Each row was made from one small tree. The marks that hang from a mark follow it in brackets, in the order of their numbers. Every link used is in the known rows. Write each row's tree.
Known rows:
Q_203{Q_966}: [  0.3  -7.2   2.4  27.4  -3.0  -6.9   0.9  -4.2  -2.7  16.6   0.1  -1.9
   5.8  32.2  -7.5  -4.5   0.7  -7.8  19.8  -3.3  -3.3  -6.1  -5.2   4.5
 -11.4  -2.4   0.7]
Q_163{Q_511{Q_180}}: [  6.4  -5.8   6.9   4.4  -1.0  -7.2   1.3  -2.0  -4.0   7.9  -1.4   5.0
  -6.4  12.4 -12.8   9.5  -2.9  -9.1  11.9   1.7   7.7  16.1   3.2   4.2
  -4.8  13.5   1.6]
Q_887{Q_250{Q_966} Q_260{Q_180}}: [ 20.8  -8.7  23.5  16.4   0.5  -9.4  -5.0   0.2   5.1  -1.1   2.5 -20.6
 -13.1 -17.4 -10.9 -26.5  -3.2  -3.9  14.6  -4.4  -3.2 -11.4  -8.3  11.9
  21.4   5.5   4.4]
Q_966{Q_139 Q_250{Q_887{Q_260 Q_512{Q_503}}}}: [ 19.6  -4.0  -1.9  23.4  -1.8  -4.3  -3.5   0.7  11.7  -2.6  12.1 -16.2
 -29.1   5.4  -4.4 -29.4  -3.3 -14.9  16.0 -18.5   2.9 -15.4   7.4  13.3
  10.2  -7.6  -2.0]
Q_887{Q_250 Q_260}: [ 19.4  -7.0  21.7  14.0  -8.7  -8.1   2.5  -0.1   8.7   6.8   6.5 -30.3
  -9.0  19.6  -4.5   2.3   1.7  -8.3  17.7  -7.8  10.1 -14.8  -7.8   6.6
  20.5  -1.1   2.6]
Q_203{Q_966{Q_139 Q_250{Q_887{Q_260{Q_180} Q_512{Q_503}}}}}: [  9.9  -4.8  -8.9  47.0  -0.3  -7.8  -6.8   1.0   5.4   3.7   8.2  -5.3
 -22.7  12.4  -8.7 -47.7 -10.3 -17.7  21.5 -19.6  -4.6 -16.6   6.9  18.8
   4.6 -10.9   1.6]
Q_250{Q_887{Q_260{Q_180} Q_512} Q_966{Q_139}}: [ 19.4  -6.3  15.2  23.5  11.0  -5.9   9.1   3.7   2.4 -10.3  -5.5  -8.6
 -16.8 -34.5 -10.4 -49.6  -9.6  -3.7  11.6  -8.6  -4.8  -8.9  -3.9  16.4
  14.6   8.4   0.5]
Q_512{Q_503 Q_887{Q_250{Q_966{Q_139}} Q_260{Q_180}}}: [ 22.6  -9.4 -11.4  20.8   3.1 -10.0   0.8   5.5   4.9  -5.1   3.4 -17.0
 -17.9  -6.1 -17.8 -44.7   4.0  -2.3  19.3 -15.0  -6.0  -9.3  14.2  10.9
  23.1   6.2   5.5]
Q_203{Q_966{Q_139 Q_250{Q_887{Q_260{Q_180}}}}}: [ 19.6  -3.1   7.7  37.6  -1.7  -4.9  -9.1   0.2   5.1   2.4  13.6  -3.9
 -23.7  14.5 -14.7 -33.6 -10.0 -23.7  20.1 -14.1  -4.0 -10.6  -4.7  11.2
  -8.0  -7.5  -0.2]
Q_250{Q_887{Q_260{Q_180} Q_512{Q_503}} Q_966{Q_139}}: [ 17.3  -9.6   0.4  25.1  10.8  -4.4   6.7   4.3   1.7  -9.4  -8.6  -6.7
 -15.5 -37.8  -8.7 -59.1  -6.4   3.0  13.3  -9.9 -11.9 -14.5   7.1  19.3
  18.3   5.3   2.6]
Q_260{Q_180 Q_887}: [  4.0  -9.6  15.1  10.3   4.0  -3.2  11.5   1.9  -3.0   4.6   2.3   8.7
  -2.2 -21.7 -23.0 -40.7  -5.4  -1.0   5.3  -8.4  10.7  -6.1   0.1   1.8
  -1.6  15.2   7.2]
Q_966{Q_139 Q_250{Q_887{Q_260{Q_180} Q_512{Q_503}}}}: [ 16.3  -4.5  -2.3  28.2   1.4  -5.0  -7.3   1.7   8.4  -5.7  11.2 -10.7
 -30.3  -9.9  -9.1 -45.8  -8.1 -14.3  14.9 -19.1   4.8 -14.0   9.6  16.0
  10.1  -3.5   1.5]
Q_511{Q_180}: [  8.9  -9.2   8.0  10.9  -1.1  -6.7   2.2  -1.7  -0.8   6.9   2.3   3.4
  -2.3  10.7 -31.5   2.5   3.3 -12.4  16.7   4.4   5.5  -1.3   0.8   5.6
  -3.3  11.5   3.3]
Q_139{Q_966{Q_250{Q_887{Q_260{Q_180} Q_512{Q_503}}}}}: [ -7.9 -16.3   0.2  18.8   1.5  -7.9   1.7   4.3   9.1   5.1  14.6  -6.8
 -15.5 -10.6  -4.7 -47.0  -7.2 -19.8  14.1 -11.8 -15.8 -23.8  12.7  18.6
  16.1  -8.0   2.2]
Q_511{Q_163 Q_180}: [ 20.9  -8.5  15.0  14.0  -1.6 -11.5   9.9  -0.3  -1.2   3.9  -1.3   5.4
  -3.7  11.6 -55.1   1.9  -1.9 -19.0  20.3   0.8  -9.9 -10.2  -0.9  -6.4
  -2.4  10.5   8.0]
Q_966{Q_139 Q_250{Q_887{Q_512}}}: [ 12.3  -1.3   6.3  17.4  -0.9  -5.2  -6.5  -1.5   7.8  -2.8  14.0  -9.2
 -26.5  -0.1  -9.7 -18.5  -7.0 -20.2  13.2 -14.6   8.5  -5.5  -1.3   6.9
  -4.7  -1.4  -5.0]
Q_503{Q_512{Q_887{Q_250{Q_966} Q_260{Q_180}}}}: [ 15.7  -1.5  -1.7  12.4   4.8  -5.3   9.1   2.8   6.8   8.8  -0.7 -20.6
  -4.6  -2.0   1.5 -31.0   1.7  -9.6  16.2  -8.6  -0.1 -13.1  -6.1   0.3
  22.0  11.8   2.4]
Q_887{Q_260 Q_512{Q_503}}: [  4.1  -8.7  -7.6  24.2  -0.3  -9.2  10.0  -1.4   4.8   8.5  -5.3 -20.5
  -4.3  16.6   5.0 -18.6   5.4   3.5  16.1 -12.8   7.0 -15.1  11.0  15.2
  24.6  -2.3   5.2]
Q_887{Q_250{Q_966{Q_139}} Q_512}: [ 11.3  -5.9  10.7  20.3   3.1 -11.7   1.3  -3.2   3.5  -2.1   4.5 -19.4
 -16.9  -3.4  -6.9 -17.1  -1.5  -9.0  14.1  -9.9   6.8  -3.8  -4.1   8.4
  14.6   2.9  -2.6]
Q_887{Q_250{Q_966} Q_260 Q_512{Q_503}}: [ 12.1 -10.8   1.7  24.1  -1.1 -12.6   4.0   0.1   8.7   3.6  -6.5 -29.9
 -10.4  -2.2   4.0 -25.4   2.6   3.4  15.7 -10.4  -6.2 -20.0   4.7  17.7
  38.0  -3.8   2.1]
Q_260{Q_180 Q_887{Q_250{Q_966} Q_512}}: [  2.6 -10.9  18.9  18.2   5.7 -11.3  12.2   3.5   0.7   0.4  -2.3  -3.7
  -9.4 -38.5 -16.6 -51.7 -11.2  -2.0   3.7 -12.4   5.6 -11.8  -2.1  11.0
  23.1  13.8   4.7]
Q_260{Q_180 Q_887{Q_250{Q_966{Q_139}}}}: [ 19.1  -9.5  22.5  12.9   6.1  -5.0   6.7   1.8  -0.3  -4.4   9.0   0.9
 -16.7 -33.9 -28.5 -50.7  -7.6  -7.0   6.8  -9.8   5.1  -6.6  -3.5   2.9
   5.4  13.5   3.7]

Which tree is each row?
[ 17.1  -7.8   7.4  14.5   0.9 -13.4   3.3   5.5   6.0  -1.6   0.7 -20.5
 -10.2  -6.3 -13.5 -26.3  -0.3  -6.9  16.1  -9.8  -1.6  -6.6  -1.0   9.4
  24.6  10.8   4.1] | Q_512{Q_887{Q_250{Q_966} Q_260{Q_180}}}
[  3.9 -13.3   4.2  13.7   1.1  -9.5  15.6   2.8   4.0   4.9  -5.8  -9.7
  -6.2 -19.5 -10.2 -38.7  -1.7   5.0   7.8 -11.3  -3.3 -19.5   5.4   9.9
  25.2   6.1   1.8] | Q_260{Q_887{Q_250{Q_966} Q_512{Q_503}}}
[  7.6 -11.3 -15.9   6.9  -1.6 -10.2   0.0   3.8   3.2   4.1  -3.6 -14.0
  -2.2  -0.6 -11.7 -20.9   7.9   2.3  19.5  -6.7 -13.8 -10.2  11.0   5.9
  15.2   6.0   1.8] | Q_512{Q_503 Q_887{Q_250{Q_966}}}
[  8.3  -9.9  21.4  12.2  -1.7  -5.8   8.5   4.1   0.3   4.3   5.1  -2.9
  -6.5 -22.1 -22.2 -38.3  -8.8  -4.3   7.4 -11.1  12.1 -12.3  -3.1   4.1
  11.1  12.6   6.8] | Q_260{Q_180 Q_887{Q_250}}
[ 13.5  -3.1   4.8  30.2  -4.2  -3.8  -9.0  -1.9   4.0   6.3  14.0  -1.4
 -17.8  23.1 -14.6 -16.0  -6.5 -23.2  20.6 -10.2  -6.6  -8.4  -6.1   5.8
 -19.2  -8.6  -4.9] | Q_203{Q_966{Q_139 Q_250{Q_887}}}
[ 21.0  -7.0  16.5  10.5   0.7  -5.9  -4.8  -3.5   2.2  -2.0   8.7 -14.7
 -15.8  -2.9 -15.8 -11.0   2.2  -8.6  15.2  -3.4  -0.2  -3.1  -6.9   2.7
   0.8   4.3  -2.3] | Q_887{Q_250{Q_966{Q_139}}}
[  5.1   0.0  -8.1   4.4  -1.5  -3.1  10.7   1.7   5.6  16.4   3.1 -19.4
   2.6  21.0   2.4  -6.2   4.4 -10.7  18.9  -8.8   7.5 -10.8  -5.4  -8.0
  10.4   8.8  -0.2] | Q_503{Q_512{Q_887{Q_250}}}
[ 11.2   0.8  -9.1   5.9   2.1  -1.7  17.2   0.5   7.4  15.8   0.0 -18.4
   1.4  28.4   6.1  -8.1   8.8  -9.9  17.0  -8.8   8.1 -10.6  -2.4  -5.2
  10.1   8.3   1.0] | Q_503{Q_512{Q_887{Q_260}}}
[  2.5 -10.1 -18.2   8.8  -6.8  -9.3   3.5   4.6   3.8   8.1   0.5 -17.1
  -0.7  15.4 -11.7 -12.9   6.5  -0.2  21.5 -11.9  -1.5 -11.1  12.9   4.2
  15.6   4.3   4.0] | Q_512{Q_503 Q_887{Q_250}}
[ 12.2  -6.9  10.2  13.1   8.8  -4.6   8.9   1.2   0.6  -6.4  -5.6  -4.3
 -10.3 -26.3 -10.1 -29.3  -5.7  -3.7  11.4  -3.9  -8.9  -5.0  -4.4   9.2
   1.1   7.5  -5.0] | Q_250{Q_887{Q_512} Q_966{Q_139}}
[ 22.7   0.6  -2.5  13.6   7.3  -3.5   9.4   1.9   6.9   4.1   6.2 -19.5
 -14.2   2.5  -4.0 -33.5   2.3 -14.1  17.3 -12.0   5.1  -8.3  -4.2  -1.0
  16.5  10.8   1.2] | Q_503{Q_512{Q_887{Q_250{Q_966{Q_139}} Q_260{Q_180}}}}
[ 20.5  -4.8  17.2   8.2  -6.8  -3.4  -7.1   0.8  11.8   3.3   9.3 -16.3
 -16.9   1.8  -5.6  -8.0  -3.9 -15.2  14.5  -6.8  -3.8 -14.6  -7.5   7.7
   2.5  -2.8  -2.5] | Q_966{Q_250{Q_887{Q_260}}}
[ -6.6 -11.7  -4.6  19.9   5.9  -6.8  14.9   2.8  -3.2   5.7  -5.3   7.0
  -2.8 -24.4 -14.1 -56.6  -5.6   6.4   5.5 -15.4   9.7 -12.8  13.1  10.9
  14.1  11.4   9.3] | Q_260{Q_180 Q_887{Q_512{Q_503}}}
[  9.1 -11.8   1.4  21.6   8.0  -6.4   6.7   5.6   2.1  -3.4 -17.2  -8.5
  -4.1 -43.0  -2.6 -53.6  -7.0   9.5  12.5  -5.4 -18.0 -19.7   4.4  21.5
  24.8   6.4   4.3] | Q_250{Q_887{Q_260{Q_180} Q_512{Q_503}} Q_966}
[  0.6 -11.7  -3.6  10.8   5.4  -5.0   5.3   3.0   0.0   0.7 -17.1  -4.4
   2.4 -33.7  -2.7 -34.4  -3.1  10.5  12.6  -0.9 -22.4 -16.3   3.7  14.6
  11.2   5.3  -1.6] | Q_250{Q_887{Q_512{Q_503}} Q_966}
[ 17.2  -9.2   0.7  34.3   5.5 -11.5  -1.3   0.3   4.6  -5.3   1.6 -21.3
 -22.5 -15.6  -6.2 -50.0  -2.7  -1.6  15.8 -16.2   2.9 -13.7   9.2  20.3
  33.1   0.4   6.0] | Q_887{Q_250{Q_966{Q_139}} Q_260{Q_180} Q_512{Q_503}}
[ 17.9  -5.2  16.9  13.5  -3.7  -3.4 -11.7   1.6   8.6   0.0   9.2 -10.9
 -18.7 -13.3  -9.8 -24.8  -8.6 -13.4  12.9  -8.9  -2.3 -13.7  -5.7  10.5
   3.6   0.2   1.5] | Q_966{Q_250{Q_887{Q_260{Q_180}}}}
[ 11.9  -4.4  12.1  15.6  -5.4  -7.8  -2.7   0.9  12.6   3.2   5.7 -19.8
 -17.6   1.4   0.8 -12.1  -6.8 -14.6  12.8 -12.4   2.5 -15.9  -5.3  12.5
  14.2  -3.4  -2.2] | Q_966{Q_250{Q_887{Q_260 Q_512}}}
[ 19.6  -5.4  16.2  30.5   5.9 -13.0   2.0  -0.4   5.4  -6.9   4.0 -23.1
 -24.0 -12.9  -7.6 -39.0  -6.1  -9.3  13.4 -14.5  10.5  -8.0  -3.0  16.4
  29.5   3.8   3.4] | Q_887{Q_250{Q_966{Q_139}} Q_260{Q_180} Q_512}
[ 10.7  -9.9 -12.9  19.3  -3.9 -11.1   3.1   7.3   5.4   4.2   0.6 -20.7
  -6.9   6.4 -11.7 -32.0   2.5  -1.1  21.0 -15.5   0.8 -14.8  14.4  11.2
  29.0   4.9   9.4] | Q_512{Q_503 Q_887{Q_250 Q_260{Q_180}}}
[ -4.7  -7.4 -12.1  35.0  -5.5  -8.6  -6.8  -0.3   4.1  13.0  -0.5  -5.2
  -6.0  15.0  -1.5 -24.2  -7.0 -10.5  20.7 -11.5 -14.1 -19.3   3.7  14.3
   0.5 -11.0  -1.9] | Q_203{Q_966{Q_250{Q_887{Q_512{Q_503}}}}}
[  3.2  -7.3  13.9  20.3   2.2  -6.8  11.1   6.1   2.9   0.6  -9.4 -12.7
  -4.2 -20.2  -2.7 -34.3 -11.5  -0.8  12.7  -9.6   4.0 -16.4  -3.5  15.9
  21.5   6.3   4.6] | Q_250{Q_887{Q_260{Q_180} Q_512}}
[ 12.4  -8.7  16.5  13.2   4.5  -7.0  13.3   3.4   6.4  -0.9 -13.4 -16.1
  -3.2 -23.7   0.5 -24.0  -5.1   1.1  10.7  -2.8 -13.0 -15.5  -7.8  15.0
  20.4   4.5  -2.1] | Q_250{Q_887{Q_260 Q_512} Q_966}
[  6.9  -9.3  -0.6  25.9  -6.5 -11.8   6.1   1.0   8.5   8.2  -2.5 -32.1
  -8.9  15.7   4.9 -17.0   1.4  -0.2  18.6 -16.0   7.9 -22.0   6.9  16.1
  38.7  -5.5   4.7] | Q_887{Q_250 Q_260 Q_512{Q_503}}
[ 11.9   0.1  -3.8  13.3   0.5  -4.6  11.5   4.1   7.1  12.7   3.0 -23.2
  -3.8  13.1   2.5 -23.5   0.4 -12.2  18.8 -12.8  10.5 -14.7  -4.4  -1.0
  21.9   9.2   4.7] | Q_503{Q_512{Q_887{Q_250 Q_260{Q_180}}}}
[ 23.5  -8.8 -11.2  14.6  -0.5  -9.1   5.8   4.2   8.4  -1.7   4.4 -23.5
 -16.1  12.0 -13.3 -25.5   9.3  -4.4  20.2 -12.7  -8.1 -10.3  12.8   8.5
  22.1   1.7   1.5] | Q_512{Q_503 Q_887{Q_250{Q_966{Q_139}} Q_260}}
